Each row was made from one walk, in order. Every step used is in the known rows, and no mark comes twice. Write each row's walk.
Known rows
U > R > F: [ -3   7  -3   6  -6  -7  14   2  -6 -24 -34  24 -12  37 -19   4  -1   7
  13  22 -19 -17 -17  12   5   5  22  -5 -10  32  22  15   0  11  10]
R > U > K: [  5  11 -16   8  28  10  -3   3  47  -4  13 -16   9  -9   5   8  -8  -6
   4  24   6  25 -21  -6  -3   7   1 -19   3  -2 -12  16  10  -4   2]
F > K > A: [  2   4 -12 -13  -6   5  -2  -8   7  -2  -1  -5  17   3  21  -2   4 -12
   1  22  21  -8 -10   7 -20   3   3 -16  -9 -28   8  -5 -10 -45   4]
L > F > R > E > V > K > A: [ 11  -7  10  -7 -16 -11   0  -1 -34   5   3  12  16   3  -6  -6  12 -18
 -11  -9 -24   2 -14  12   7  -9  13  10 -25 -20   4 -16  27  15  -1]
L > R > U > K: [ 14  15  -2  11  17   8  -9  12  23   4  16   8   7 -18   2  -3   5   3
   2  10  -5   8   7  -5  -7  -6 -13  -7  -2  11 -10   8  -5   6  -7]
U > K > L > R > J > E > V: [-20   0  10  18   4  13 -11  10  18   5  12 -19 -14 -18   3 -18   0  15
  -5  -1  12  16  15 -12   4  13 -13 -11  13  -8 -26  12   2  -6   9]
E > V > R > F > K: [ -2   6 -19  -1 -10   9  21  -3 -33  16 -10  20   4   1  -1 -16  -5  12
  16  -5   5 -19   8  -3   0  -4  -6  -5  -9   3  18   6 -10  17   0]
F > K > L > R: [ -8   7   6  -1  -9  16   4  11   3  15   2   4  -5   4   9 -12  21 -11
 -12  20   7 -14   4   5 -13  -4 -14 -13  -1 -12   2  17 -21 -22  -1]
A > R: [  3   4   9   4 -10  -7  -6  -4   2  10  -4  15   0   2   0   7  -7 -13
   3  -1  -4  -1   8  -8  -3  -8  -9  10  13  17  15  -1 -10  27 -14]
F > K: [  0   5  -3  -8  -4   6   7  -3   8   1  -3   0  13   9  11   3   4  -9
   2  25  10 -14  -8   1 -13  -1   2 -12  -6 -16  12   8 -10 -30  -2]
E > V > K: [ -9  -4 -21 -13 -14  13  36 -14 -11  17 -11   9   8   0  -4  -3  -8  12
  31  12  13 -23   7   0   3   3  -1  -5  -9   7  11   3   1   9  16]
K > J > E: [  3  14  -3  -3  17  -7  -1 -22 -10  -3  11   0  -1  22 -21   4  -9  11
 -12  -4  -3   0   5 -12  11   1  11   2  -2   5  -4   1  -7  -6  13]
K > A: [  5  -3 -13  -9   3   1  -2 -13   6  -5  -4  -9   7  -2  12  10  -2   1
   7  16  19   4 -11  10 -13  13   3   2   1  -4   0 -16   4 -19   9]
U > K > A > R > J > E: [ -7  -2   5   7   5  -3 -31  -4  27 -11  10 -20   5 -21  15  -8 -18   1
   1  -8  19  24   6 -13  -7  13   1 -10  11 -17 -15 -13   6 -22   4]
R > J > E > V > K: [  0 -22   0 -18  -7  -6  10 -10   4 -11  -8 -17  -2 -11 -11   7 -22  28
  20 -28  21  -6  12 -16  21  10   5   3   2  -6   1   6  21   0  13]
K > A > R > J > E: [  7  -8  -2 -12  -9 -13 -20 -11   6  -9  -3  -8   2 -13   9   4 -13  -4
   4 -22  20   9   8  -5  -4   6  -2   4   8 -11   3 -17   4  -4   1]
L > R: [ 12   5  10   5   1   3   0   6  -4   8   3  18   1  -7  -3   3   9  10
   5   7  -6 -12  17   1  -6  -6 -13  11   0  22   3  -2 -11  10  -8]
V > R > E: [  0  -3  10  11  13   6   1   6  -9  13  -9  29   5 -23  12   8   2  -7
   8   6 -13  -6  -3  -3  -3  -9  -5  18   3  14  11   2 -10  11 -22]
K > L > F > R: [ -8  -2  19   7  -8   3   6  14 -15  15   4  -8 -18  16 -14  -9  19  -9
 -30   1 -10  10 -11  12   6   1  -5   6   4  -2  -9   8   9  20   3]
L > F > R > E > K: [ 11  -5  21   6  -5 -14  -7   7 -25  -6   8   3  10   7  -9   7  13 -15
 -20  -7 -32   8 -17   9   9 -12  15  15 -11 -12  -1 -15  28  15 -12]
E > V: [ -3   3 -19   0  -9  10  24 -17 -12   9  -5  -3   2   4  -3   4  -6  15
  21  13  14  -9   0  -4   7   7  -4   0  -1   2   6   5  11  15  10]
A > R > E: [  2  -3  15   3 -10  -6 -12  -5  -1  10 -10  24   1  -8   9  16   3 -32
   4   7 -20   3  -2  -5   5 -13  -3  16   7   7  14   5   0  29 -19]
U > K: [ -9   3   7  17  14   7  -8   0  28  -3   7 -15   5  -6   8   0  -9   6
   4  25   6  17  -6  -7  -8  12   3  -8   9   1 -13   2   5 -18   2]
J > K > A: [  0   1 -10  -7  -1  10 -12   3  22  -3  -3 -24  13   2  41   5  -7   6
   4  10  12   9 -13  19 -15   5  -3   8  -7  -5  -3  -6 -15 -44  -3]
E > V > R: [ -5   8 -17   9  -4  11  21  -7 -23  18  -3  11   3 -11   3  -8 -10  20
  20  -3  13 -13  10  -8   0   1 -13   2   1   7  11   1  -6  18   0]
J > E > K > A > R > F: [  0  -8  -7 -13   4 -10  -7  -7  -6 -23   7 -10  -5  -2 -16  14  -7  26
   8 -27  12  -2  18  -4   9   1  19   8  15   7  -3 -31   1  -2   6]
U > R > J > K > L > F: [ -9   3  13  18 -13  -1  -4  19  16 -25 -22  -9 -15  17   9   0 -10  14
  -2   0  -6  -2 -19   8   2  14   4  -3  -3   7   4  23   5 -18   4]
R > F > K > L > U: [  3  -7  -3 -19  -9   6  10   7 -12   6 -13  19 -10  28  -7  -9  20 -16
  -7  18 -11 -14  -3  13  -3  -2   5  -9 -12   8  13  20 -14   4   4]
R > F: [ 10 -10  -2 -16   1  -5  15  -1 -13  -4 -20  17  -4  31 -19   7   4  -3
   5  16 -16  -5 -11  11   5  -1  16   5  -6  26  16  10   5  22   4]
L > F > K > J > E > V: [ 13  13  12  -1 -17   2  -6  -1 -27   6  24   7  13  17  -9 -13   2   5
 -26 -10  -2  -5  -5  -2  -3   9  10  -6 -17 -22   6  -4  11  -7   9]
V > K > J > E: [ -3  -1  -5 -20   7   0  21 -13  -3   9  -3  16   9  11 -18  -3 -10   6
   8   2  -4 -22  12  -2   1  -4  12  -4 -12  14   5  -2 -17 -10  16]
K > A > R > J > E > V: [  4  -7  -9 -11 -14  -9 -16 -15  -1  -5  -3  -9   2 -14  10   0 -14   0
   8 -25  24   7   9  -6  -1   8  -4   2   6 -15   3 -16   6   0   5]
K > A > R: [  5   0  -7  -6  -7  -6 -14 -12   3   2  -3   2   6  -6  14   4  -5 -12
   3   0  14   6   0   4 -13   4  -5   3   6  -2   6 -19  -6  -2  -1]

Write each row's walk
[ -4  -6  -7  -7   6  -8  -8  -9   1 -21  11 -16  -4 -10 -12  18 -10  30
  10 -26  19  -1  19  -7   6   4  14   8  19   3  -7 -34  -1  -9   5] : J > E > K > A > R
[ -5   6   1   7   7  18   8  17  11  18   5   1 -21  -3  -4  -4  20  -4
 -13  14   1   4   2   8   0   1 -21  -1  11  15 -12  22 -12  18   2] : K > L > R > U
[ -2  -7   1  -4   9 -20   6 -12 -15  -4 -18   1   9   6  -3  13  15 -33
   4  13 -30   3 -16   5  19 -32  12  13 -16 -13   3   2  13  11 -14] : F > R > E
[-12  -3   5  12  -4  15   4  10  13   4  -6   3 -34   0   1  -1  15   1
  -3  11   3  -9   5   4  -1  16 -19  -2   9  18  -8  24 -13   6   5] : K > L > U > R > J
[ -1 -12  -4 -11   9 -32  -2  -8  -7 -28  -8 -30   3   0 -11   5  -8   2
   3 -32  -2   7   5  -6  19 -21  10   4  -2 -23  -9 -14  16  -9  -4] : F > R > J > E > K > A
[ -5  -6  -3  -5  11  -4   4  -7   4 -22  10 -18  -6  -4 -20  23  -8  38
  12 -15  14  -5  15  -9  13   4  17   9  19  12  -8 -24   4  -6   5] : J > E > K
[  5  21 -19  11  34   7  -5  -1  39  -4  17 -13   9   1   4   2 -10 -11
  -6  22  -1  26 -20  -9  -3   4   1 -23   0  -7 -16  21   5  -9   5] : R > U > K > J
[ -4   0 -13   7   7  -4  -6   1   8 -20   5 -15   0  -7  12  17  -5   4
   5  -2   8   0   3   3 -17   2   1   2  27  -1 -10 -31  -6 -20  -6] : E > K > A > R
[  2  23 -17  -6   7   4   1 -12  -8   5  14   5  14   9   1 -14  -4  -1
  -9  -3   9 -12   4 -12  -3  -7   2 -22 -15 -26   6  11 -20 -27   6] : F > K > J > E > V > R > U
[-13   2   2  13  -5  18   7   8   9   8  -4   8 -33   3   0  -1  20   0
  -2  18   1 -11   4   7  -3  14 -17  -1   7  24  -6  19 -18  10   5] : K > L > U > R
[  1  -2 -14  -8  12  -6  -8  -7  10 -22  15 -17  -3 -13 -11  19  -9  25
   9 -25  19   4  14  -8   8   3  14   3  17   0  -9 -29   2  -6   5] : J > E > K > A > R > U
[  2   9 -16   2  25 -16   2  -3  15  -8   0 -18  13   3  -5  -1   1 -20
   1   6 -13  19 -14  -2   9 -26   5 -13 -11 -15 -10   5  10   4  -7] : F > R > U > K
[  8   1  -3   7   3  10 -26  -4  21   4  21   9   1 -28  23  -4   4  -5
   8   4   8   3  20  -7 -18  12 -18  -4   0   7  -9 -13 -17  -9  -6] : L > U > K > A > R
[ 11 -10   5 -13 -10  -3  -4   1  -7  -2   1   7   2 -23  -5  -7  -5  23
  14 -29  11 -14  31  -8   5  -1 -10   4  -6   2  -2  -6   0   1   5] : L > R > J > E > V > K > A
[ -1 -14  17   1  -9   4 -10  20  22  -6  -5 -32  -8   0  23   2 -11   5
 -13 -12   3  14 -12   6   2  13 -10   8   6 -10 -10  23  10 -21  -4] : R > J > K > L > F
[  4  -5  -3  -7  -7  -4 -18 -14   1   2  -6   9   7 -12  19  10   2 -26
   4   6   4   8  -6   5  -8   0  -1   9   3  -9   6 -14   1   0  -5] : K > A > R > E
[  8   1   5 -11 -18 -10  -4   2 -11   7 -12  27   2  19  -4  -5   1 -24
  -3  -2 -16  -8   7  -1  -4 -16   1   0  -1  10  25   7 -15  25 -12] : A > R > F > K
[  9  11 -11   9  24   7   7  11  10  12   3  16   7 -19   5   1  -9   6
   6  -3   3   1  -3  -6  -9  -5 -12   0   6  18   9   6 -15  13 -16] : V > R > U
[  0   2  -6  -4  -9   6 -21   3  20   2  -3 -17  12  -1  43   1  -9  -2
   1  -1   8   9  -6  16 -17  -3  -8   8  -3  -3   2  -7 -21 -32  -9] : J > K > A > R
[-12 -16   9 -17  -8  11  21  11   6  16 -10  12  -9 -10 -11  -9   5   8
   9  -3   4 -21  21   4   1  -1  -7   0   0  18  -1   8 -15   2  11] : V > K > L > R > J > E
[ 11   4  -7  -1  -9   5   0   0  -2 -10  -8  35 -10   9  -1   0  13   1
  15  15 -12 -29   8   4  -8   6   0  -7 -18  28  16   8 -20   2   0] : L > U > R > F > K
[ -7  -3  20   9 -10  14   6  16  -5  18   8  -4 -21  12  -9  -3  16   0
 -27  10  -1  10 -12  12  -1  17  -7   7  11   8  -8  11   9  17   7] : K > L > F
[  2  -9  13   0  -9 -18 -15  -1   8 -12  -1  -6  -6 -10  -5  11 -19   5
   4 -36   2   3  19 -19   8  -4  -5   9  22   4   4  -5   2  17 -12] : A > R > J > E > K
[  7  -4  -6   5  -1   0 -12  -2  13 -28   2   8 -15 -15   5  10  -1  20
  19 -12   6 -19  18  -5  -4  16  -4  -2  -2  16  -2  -8  -9 -13   2] : L > U > R > J > E > K > A
[ -8  -5  21   7  -8   4   3  13 -17  15   1  -3 -17  12 -10  -4  25 -19
 -29   5 -17  11 -15  13  10  -1  -2  10   1  -5 -10  11  14  22   0] : K > L > F > R > E
[-14  -4 -13  -9 -20  11  35  -4 -24  23  -7   5  -1   5 -10 -16   3   3
  11  -1   3 -17   6   6   7  -2  -5  -5 -12  -3   3   4   4  19  16] : E > V > K > L > F > R
[ -1   2   3   0   3   5   9  16 -21  16 -12  30  -3   5  -1 -17   5  -2
  -5  -2  -8 -14   5   4 -11  -9  -5  -1  -1  16  19   9 -27   8 -12] : V > R > F > K > L
[  4  19  -9  16  32   6  -7   8  14   8  15   9   8 -21   2 -11 -15  10
  -3 -12   3  11   4 -16  -6  -3  -7  -8   4   8  -4   4 -17   1  -9] : V > R > U > K > J > E
[ 11  -1  13  -2 -12 -12   3  -2 -38   7   5  15  14  13 -12  -8  11 -20
 -19  -9 -34   0 -13   7  11 -14  13   9 -26 -16   4  -7  23  19  -2] : L > F > R > E > V > K > J
[  6   2   1  -2   5   0   8  12 -20  10 -12  32   6   3  -1 -14  -1   1
   1  -4  -9 -17   4   2 -12 -10  -1   0  -6  16  23   3 -24   6 -15] : V > R > F > K
[  3 -10   2  -5   8 -29   5  -5  -5 -15 -18 -20   5   9  -9   3  -5 -13
   3 -13 -12   6  -5  -4  16 -23   3   4  -7 -15   0   4  16   3 -10] : F > R > J
[  0 -10  -3 -12   2 -29   6 -13 -15 -16 -12 -23   3   4 -16   0  -8   2
   8 -30  -2   3   6 -11  28 -22   7   4 -10 -21  -1  -1  19   8  -1] : F > R > J > E > V
[-23   2  10  21  12  15  -5  10  29   6   7 -21 -13  -4   7  -8   1   0
  -9  27   8  21  -6  -2  -6  15  -6 -11  17  -1 -22  13   0 -13   7] : U > K > L
[-18  -4 -18  -9 -16  19  39  -8 -11  24 -12   4  -4   1  -5  -9  -1   9
  22  13  13 -20   6   4   4   5  -6  -6  -4   5   4  11  -3  13  19] : E > V > K > L
[ 21   7   9  -4 -18   2 -16   9  -4   6  20   7  18   3   9  -8   5 -14
 -24  -5   2   6 -14   6 -17   8   3  -8 -12 -24   9 -10  12  -8  -2] : L > F > K > A > R > U
[ 16  -7  24   1 -10 -21  -6   8 -19  -6   5  -6   8  11 -13  -3   1  -4
 -21 -23 -19  10 -11   3   8  -5   8  10 -11 -12   2  -7  31  15  -7] : L > F > R > J
[ 15   0  19   3  -9 -16  -2   5 -24   2   9   2  10  15 -15  -3   8  -5
 -20 -11 -20   7 -12   8   5  -7   9  11 -13  -4   5 -14  23  19  -7] : L > F > R
[ -9   2  -2  16  13   3   8  20   4 -11  13 -23 -15   6  -8   9  11   2
 -18  -1  -9   8 -10   9  -2  -2   0  -1  23  -2 -23  -8   6  -3  -4] : E > K > L > F > R > U
[-16  -1  22  21   6   9 -14  13  12   7  11 -15  -7  -4   5 -12  11 -15
 -23  15 -11  27 -13   2   2   7   1  -5   5 -14 -22   9  14  -4   1] : U > K > L > F > R > E
[ -3 -12  -3   2  11   4  -3  -6   5 -17  -6  -3   4 -13  17  32  12 -17
   8  24 -13   3 -20   9   1   0  13  13   9 -10  -9 -11  13 -17  -7] : R > E > K > A
[-11  16  -3  14  18   3 -11 -14   8  -4  19 -14   4   3  -4 -12 -15  13
  -6   5   4  15   5 -18   4  10   7 -14   1 -10 -19   2   1 -19  15] : U > K > J > E > V
